Each row comes from the steps of one walk. Every step used is in the known rows, and no mark comes twice. Write the walk behind each row, first mark first.
In the rows, zero is written as 128.
Known rows:
E/H: [123 113 124 120  94 117 109 119 154 117 128 117 123 121 134 119 124 129
 162 150 128 119 109 173 135 128 147 115 132  99 141 110 118 126 145 123
 114 114 142 134 117 131 141]
A/W/B/X/H: [ 99 141 116  65 158 118 131 159 165 109 111 100 110 147 126 119 116 121
 137 140 153 111 119 175 108 130 149 142 136  91 137 125 161 108 137 109
 100 137  65 116 111 179 122]
H/X/J: [114 142 144 146 117 117 117 134  98 116 134 117 114 137 128 117 121 131
 106 144 123 129 117 130 118 117 149 130 140 114 138 103 111 136 140 129
  76 116 201 110 117 168 154]
M/Y/E/H/X/J: [127 137 144 133  67 140  81 128 109 141 132  90 126 105 137 111  93 146
 125 140 150 102 125 141 142 143 160 142 159 108 131 116  85 125 150 134
  88 111 205 108  90 231 155]
A/W/B: [ 93 124 131 100 151 124 122 133 139 106 122 113 103 154 128 158 123 126
 143 152 139 100 122 117 124 127 148 155 134  90 137 114 162 117 138 140
  99 127  56 128 121 136 126]
F/N: [119 119 118 117  92 126 118 143 141  97 134 127 103 137 128 118 135 124
 146 119 102 115 110 140 120 132 163 113 130 110 138 107 132 131 151 141
 106 110 117 139 130 125 144]
B/W: [114 122 124 126 119 125 127 129 136  96 147 152 122 143 130 148 132 125
 136 137 127 102 107 148 115  97 154 134 133 102 139  95 133 135 146 146
  95 109 154 137 117 126 144]
M/Y/E/H/X/Q: [123 134 125 114  69 145  78 129 122 154 137 101 139  96 157 115 102 146
 116 143 167  68 126 186 113 155 158 133 160 112 134 120  74 118 143  60
 110 115 223 114  90 184 141]
H/X/B/U/F/N: [122 134 123  87  94 130  90 140 141  45 113 121 111 147 150  79 107 132
 128 111 100 115 138 154 104 142 175  83 138  98 135  76 110 121 145 154
 100 116 180 119 117 204 149]
A/W: [107 120 125 110 136 123 105 132 146 116 116 116 123 139 130 138 137 126
 118 150 127 110 114 138 116 121 153 120 128 104 141 104 156 129 139 142
 103 125  74 135 119 113 132]
Q/X: [125 119 102 141 116 117 109 135 142 121 131 136 121 129 126 163 146 122
 156 175 119 126 121 145 147 123 146 125 143 109 142 104 102 130 144 106
 103 106  97 136 127 120 139]
Q/Y/E/H/X/J: [129 129 150 128  54 122  96 122  94 139 130  91 113 114 135 126 123 144
 129 125 149 108 126 166 152 135 149 135 143 107 147  88  78 127 136 118
  84 107 197 104  61 192 154]
A/W/B/X: [ 89 135 120  96 148 118 117 143 146 105 116 102 103 152 139 132 127 124
 150 133 155 103 127 108  89 132 147 144 138  93 138 122 166 119 136 134
 105 139  73 122 121 173 122]
J/N/F: [112 120 123 118 149 126 114 141 137  89 133 123 125 133 114 160 122 111
 119 133 150 108 128 166 116 140 160 113 140 122 132  63 138 138 150 133
 108 144 100 146 146 160 142]
Y/E/H/X: [125 119 143 112  58 137  91 125 147 120 140  94 128 101 147 118 136 147
 124 145 134  90 127 152 131 145 146 130 148 109 143 111  79 133 143 113
 101 120 193 116  88 158 144]
H/X: [120 140 138 117 117 128 117 134 134 118 138 116 122 129 133 129 127 128
 110 144 121 116 113 127 110 133 143 121 143 111 140 105 105 134 140 114
  93 122 189 121 120 141 143]
M/Y/Q/X: [122 135 121 127 137 131 102 144 153 158 127 151 124 117 147 161 104 109
 172 157 156 146 116 149 124 133 162 128 156 106 132 105  92 107 158 137
 109 103 105 139 123 154 139]
A/W/B/X/Q/Y: [ 92 143 108 100 139 111 130 150 120 129 110 112 102 157 142 140 116 120
 140 118 183  90 127 169  79 123 151 144 135  98 143  99 145 108 124  63
 113 129  86 117  94 148 120]
X/B/U/F: [122 120 119 115 125 122  97 127 146  57 107 127 125 132 156 117 114 130
 141 114 130 143 138 174 116 121 164  90 140  91 138  70 137 125 145 166
 110 123 143 132 131 205 145]
J/N: [107 119 116 121 140 115 122 139 137  98 138 124 125 136 136 164 126 121
 137 137 148 110 118 151 116 121 151 122 134 120 133  83 136 143 147 139
 103 121 104 135 143 136 138]
U/B: [126 125 128 122 119 125 160 130 126 113 134 126 119 128 111 129 100 125
 124 113 128 122 116 150 149 124 147  85 139  93 141 127 139 132 141 100
 101 116 134 126 133 165 135]
E/H/X/J/N: [102 131 134 131 113 104 100 129 106 100 133 109 126 136 132 125  98 131
 129 160 139 101 118 163 121 128 152 131 133 125 132  90  89 136 142 129
  85 114 170 108 115 182 150]
M/Y/E/H/X/B: [149 140 143  99  69 149  95 126 141 145 134  93 133 108 133 118  82 141
 130 139 139 110 122 160 115 158 157 115 159 101 132 113  81 117 146 160
 119 115 203 106  92 252 146]
W/A: [144 119 129 130 115 123  91 131 142 115 144 121  86 108 122 142 136 127
 111 152 133 129 114 114 131 128 148 140 138  92 138 117 138 129 149 124
 104 117 140 136 138 102 137]
E/H/X/Q: [117 132 123 123  92 119 101 124 130 130 133 118 129 116 148 105 115 135
 122 167 137  76 115 206 103 131 150 122 139 113 139 114  82 120 133  53
 106 113 220 116 103 124 140]
B/X/J/N: [ 95 134 117 147 141 100 116 149 105  90 120 112 124 139 136 130 115 123
 146 120 157 130 123 154  87 120 149 122 137 129 132  92 144 142 144 155
  94 129 124 122 143 202 148]
E/Y/M: [130 105 122 119 120 119 100 124 190 148 140 124 118 104 137 154 166 123
 123 144 119 130 124 133 121 135 158 132 134 115 141 119 127 137 151 124
 110 124 158 165  96 132 138]
U/F: [126 121 119 126 122 122  99 128 132 111 115 121 121 125 162 117 132 128
 133 112 123 119 122 160 120 136 157 103 144  98 140  65 137 132 147 124
 106 121 135 147 136 119 140]
U/B/X/J/N: [105 138 117 139 141 102 144 149  93  95 123 118 126 140 112 118  87 121
 134  99 163 131 128 147 117 120 148  88 139 116 132 110 145 143 142 120
  90 128 116 110 141 234 140]
N/F: [125 126 134 125 128 133 117 132 138 113 127 125 121 131 115 135 127 113
 116 131 133 127 122 165 123 134 158 110 144 108 138  81 137 131 147 127
 109 141 136 147 135 150 146]
Y/Q/X/J/N: [ 94 119 120 163 159  96 111 152 113 118 128 155 120 124 140 169 124 109
 173 156 151 136 122 169 122 106 155 135 139 130 132  76 103 122 152 157
  85 105  72 128 128 160 149]
H/X/J/N/F: [107 143 142 137 145 121 105 141  94  98 134 119 120 140 109 139 112 115
  88 146 148 107 130 153 111 134 159 119 140 130 131  58 116 142 146 124
  78 143 165 120 131 206 155]
H/X/B: [138 143 139 116 121 128 133 135 136 128 135 122 123 135 120 127 108 127
 109 147 111 128 113 146  96 130 147 103 143 106 139 106 110 127 137 158
 107 119 194 112 123 189 144]
M/Y/Q/X/B/U: [113 135 118 120 144 127 109 143 167  96 120 156 130 130 137 155  90 112
 185 149 159 167 131 164 118 126 169 122 150  95 128 113  97  99 157 175
 111 106 117 127 117 241 144]
E/Y/Q/X/J: [115 113 128 163 151 107 105 142 168 148 123 147 111 108 146 159 137 112
 143 157 122 147 121 177 115 117 157 133 134 117 136 104  98 108 157 141
  90 106 104 129 100 154 147]
X/J/N/F: [109 127 130 148 153 115 120 142  96  85 127 124 119 136 108 146 116 111
 111 131 149 120 129 173 125 127 163 116 137 128 129  58 144 143 151 148
  91 140 106 135 141 196 154]
M/Y/E/H/X: [129 137 140 100  65 154  81 124 142 146 138  92 132 101 143 120 101 145
 123 145 155  94 126 139 131 164 156 133 159 103 134 121  75 121 150 119
 103 116 201 117  93 192 143]
E/H/X/J/N/F: [112 136 141 126 120 118  91 129 111  97 130 115 126 129 109 119  99 119
 110 159 149 104 128 182 128 141 162 118 138 124 131  67  95 133 146 120
  86 138 162 117 118 208 156]
Y/Q/X/B: [137 123 125 136 142 111 132 143 157 146 125 160 120 119 132 151 118 110
 167 148 118 147 114 179 100 120 150 105 147 110 140  97  99 108 146 182
 118 105 100 128 118 166 144]

Write each row's walk:
[142 115 127 131 153 114 124 142 198 161 122 154 121 106 141 166 127 108
 151 160 112 143 115 190  95 131 156 108 136 112 137 107  96 100 153 167
 122 109 101 126 102 175 140] => E/Y/Q/X/B
[130 109 128 113  51 129 107 120 137 134 133  99 116 104 144 148 134 137
 155 116 152 112 124 177 151 140 150 128 141 101 150  89  96 125 141 125
 112 109 136 129  77 149 141] => Q/Y/E/H
[118 135 122 125  92 113 111 129 114 163 142 126 116 123 137 142 142 123
 100 135 151 108 123 172 112 127 155 139 140 119 149  93  84 130 126  49
 100 110 229 145  76 110 140] => H/X/Q/Y/M
[122 139 111 100 128 118 124 159 165 120 120 108 125 126 127 104 124 121
 129 133 140 136 109 210 108 126 149 111 140 105 139 114 133 123 141 109
 107 126 152 128 125 163 138] => B/X/H
[ 73 121 124  92 150 125 113 131 155  40 118 108 108 160 137 151 133 130
 158 144 160 111 138 116 134 114 154 164 130  85 137 121 163 120 141 133
  87 131  64 122 117 168 127] => A/W/B/U
[103 133 120 157 162 109 101 153 112 137 126 150 127 133 141 171  91 107
 180 153 171 137 122 153 124 125 165 141 150 126 121  83  98 118 161 154
  90 101  82 129 130 197 148] => M/Y/Q/X/J/N
[123 124 113 109 144 113 133 160 170 143 128 150 120 110 135 148 132 109
 161 167 135 138 111 228 139 121 155 125 143 106 141 103  96 104 150 109
  99 102  98 137 112 123 138] => Y/Q/X/H
[126 121 124 122  89 113 112 123 138 144 139 126 111 124 126 157 148 120
 151 118 142 147 121 141 146 132 157 129 138 105 150  90 117 138 139 121
 105 110 155 162  89 119 140] => Q/Y/M
[121 122 113 109  91 127  85 139 138  97 119 119 105 133 159  94 129 127
 147  92  99 102 121 146 120 141 170  92 140 103 139  68 137 128 152 129
 108 113 120 150 133 115 144] => U/F/N
[118 111 142 117 150 124 118 137 194 147 128 138 115  99 154 152 136 112
 135 129 133 140 110 173  84 130 156 123 133 109 139 105 130 110 156 147
 109 125 140 139 110 128 136] => E/Y/Q
[ 73 114 111  69 121 128  82 137 149  23 104 112  90 160 165 110 122 132
 163 112 132  86 149 112 133 135 180 131 129  81 133  82 164 114 148 127
  91 124  42 136 116 163 129] => A/W/B/U/F/N
[128 123  95 108 127 115 128 152 156 126 129 125 125 129 116 147 135 119
 149 185 123 125 112 210 166 121 150 121 140 106 143 105  97 120 144  91
  98 105  96 133 114 135 138] => Q/X/H
[115 120 116 134  85 127 131 139 102 143 134 114 117 108 147 154 144 135
 116 107 163  93 125 205 118 124 152 132 147 114 147  80 113 128 135  80
 112 110 154 127  88 128 138] => X/Q/Y/E
[147 132 146 100  53 131 111 122 128 149 132  97 123 116 126 133 108 140
 128 127 134 114 125 174 126 144 150 111 148 103 150  89  76 119 133 147
 116 110 194 105  63 213 145] => Q/Y/E/H/X/B
[125 129 129 119  96 153 102 137 131 140 137 104 127 108 147 152 116 137
 129 118 157 117 125 126 129 144 158 135 161 105 134 110 129 133 155 143
 108 117 141 136 116 182 142] => M/Y/E
[119 129 111 131 110 114 127 134 109 141 128 131 114 129 141 153 125 122
 122 120 152 115 115 213 111 115 153 121 137 110 146  78 115 124 133  68
 112 109 157 131 106 106 139] => X/Q/Y
[117 144 125 120 106 120 122 136  99 146 135 125 120 130 140 142 120 124
  94 135 151 108 117 191 102 128 148 123 136 113 147  86  87 122 127  47
 101 111 211 115  94 112 139] => H/X/Q/Y
[115 142 106 125 108 113 154 142 103 136 121 123 119 133 127 116  96 118
 112  84 170 112 123 206 109 122 147  82 141 100 148 108 122 122 127  27
 116 118 162 118 107 166 129] => U/B/X/Q/Y
[102 134 104 124 107 105 138 135 125 145 134 121 100 139 147 143 139 120
 163 101 180 112 136 161  86 132 154 162 146 102 145 109 121 119 128  64
 113 122 168 147  90 155 131] => W/B/X/Q/Y/M
[ 86 119 123 110 136 124 139 129 147  37 134 118 103 147 141 153 120 130
 166 126 156 125 135 127 138 121 153 163 136  85 136 120 142 126 147 128
  90 124 123 125 130 180 137] => W/B/U
[ 90 138 127 130 152 108 122 141 113 107 111 100 102 159 132 118 115 125
 145 126 152 122 129 110  94 115 149 147 134  98 135 120 168 120 137 150
  87 135  75 112 121 206 133] => A/W/B/X/J
[136 118 126 131 113 126  98 128 141  99 160 145  90 119 122 145 136 129
 117 157 132 106 109 104 118 100 154 153 132  87 139 114 141 126 149 137
  92 108 165 135 124 100 140] => B/W/A
[126 127 125 125 124 122 143 132 134  99 144 156 125 147 118 138 113 123
 135 141 115 115 106 162  97  93 155 112 131  98 138  97 134 126 145 192
 108 107 158 124 115 183 146] => X/B/W
[126 103 129 120  66 131 106 123 147 124 133  98 122  97 145 128 143 145
 150 135 137  95 121 171 141 139 149 128 146 106 144 111 113 132 146 137
 112 116 141 131 100 144 143] => Y/E/H
[121 110 115 127  60 123 106 126 123 147 130 111 123 102 148 138 136 141
 135 120 163  81 124 231 132 126 152 132 142 109 148  88  93 119 134  71
 119 106 154 127  76 132 140] => X/Q/Y/E/H
[100 137 134 142 138 110 110 144  95  99 139 115 123 143 126 141 114 126
 109 146 138 113 120 141 112 123 150 132 136 129 131  83 111 145 142 135
  77 120 167 109 129 173 151] => H/X/J/N
[124 126 119 133 139 114 142 142 149 125 140 189 124 131 126 163 121 111
 172 151 124 120 105 170  90  91 155 119 139 105 138  93  97 105 150 194
 106  94 118 126 102 170 147] => Y/Q/X/B/W
[133 122 138 106  67 136 123 122 141 110 149 124 134 116 131 120 114 148
 126 150 123  70 117 161 105 115 151 124 142 103 142 106  85 121 139 172
 101 108 216 104  72 214 151] => Y/E/H/X/B/W
[118 138 127 109  79 116 103 123 118 148 131 122 121 125 143 124 113 130
 116 146 154  91 114 217 114 135 149 123 136 109 147  90  69 114 128  41
 107 107 212 113  79 118 140] => E/H/X/Q/Y
[128 145 137 115 120 127 137 134 131 107 148 153 125 149 115 129 104 129
 118 154 113 104 106 140  84 104 150 116 136 102 139  99 109 124 139 172
  97 109 215 110 104 184 148] => H/X/B/W
[ 90 116 112  88 108 127 105 139 142  19 117 116  86 153 168 107 122 133
 176  96 128 107 149 128 135 138 179 139 135  81 131  81 144 119 151 124
  93 120 111 137 130 177 139] => W/B/U/F/N
[120 118 126 129  64 132  98 127 126 137 138 102 129  90 156 113 136 150
 115 154 149  51 125 203 110 138 149 128 151 119 142 116  79 126 135  65
 105 116 211 113  87 138 143] => Y/E/H/X/Q
[153 126 131 129 118 123 111 131 142 103 156 152  90 123 110 147 115 125
 116 155 118 115 107 123 101  96 154 135 135  86 136 112 140 120 148 181
 106 106 164 122 119 155 142] => X/B/W/A
[118 132 128 125  80 135 119 140 101 150 141 109 120 109 153 151 138 139
  93 123 163  86 126 186 107 130 149 133 149 118 149  85  84 128 129  58
 100 114 212 112  77 132 144] => H/X/Q/Y/E
[142 138 124 129 142 127 119 146 154 165 125 155 127 125 130 156  85 105
 173 144 142 156 115 166 103 134 161 111 158 100 131 106  98  98 155 181
 122 101 105 127 118 209 142] => M/Y/Q/X/B
[128 142 114  92 124 121 166 160 150 119 123 111 125 126 112  94  92 120
 121 112 144 128 115 214 140 129 145  78 142  93 143 132 136 122 139  75
 104 125 145 120 125 205 131] => U/B/X/H
[118 121 102 130 124 114 119 136 154  56 122 135 125 145 123 153 131 125
 166 165 125 144 132 162 140 110 155 110 137 101 139 109 105 122 144 154
 105 108 106 121 121 203 145] => Q/X/B/U
[125 119 126 113  70 148  90 126 146 136 132  95 130 102 147 132 108 142
 158 130 155 106 125 161 145 147 159 133 154 100 133 116 111 126 156 138
 116 114 140 135 103 190 141] => M/Y/E/H
[117 137 134 108 122 127 122 133 146  62 128 120 125 140 129 122 110 130
 121 147 126 141 128 141 104 119 153 111 139 102 139 113 111 127 138 154
  97 122 198 107 116 218 147] => H/X/B/U
[ 79 119 119  89 149 125  88 130 146  40 103 109 109 150 167 128 126 133
 149 127 158 103 150 122 136 129 166 140 135  77 136  79 165 118 143 121
  90 133  61 134 120 159 126] => A/W/B/U/F
[101 113 116 118 117 124  83 125 142  46 110 118 123 130 170 114 138 133
 144 117 145 130 140 158 135 123 165 110 138  92 139  74 138 134 149 122
  97 123 144 143 132 144 142] => B/U/F
[115 119 121 123 126 121 131 130 151  55 123 128 125 139 126 136 115 127
 143 131 130 153 125 169 121 113 155 113 135  96 138 110 134 127 143 179
 109 118 148 122 127 209 145] => X/B/U
[132 126 101 137 123 116 135 135 140 107 144 162 127 149 114 167 125 122
 158 167 109 109 112 156 121  90 152 120 138 105 140 100 103 121 145 170
 104  94 125 125 106 172 145] => Q/X/B/W
[122 113  88 112  95 118  87 143 154  43 107 134 111 143 145 108 123 127
 168 133  98 121 144 164 142 131 178  85 139  97 135  73 107 117 151 153
 109 103  88 135 119 200 147] => Q/X/B/U/F/N
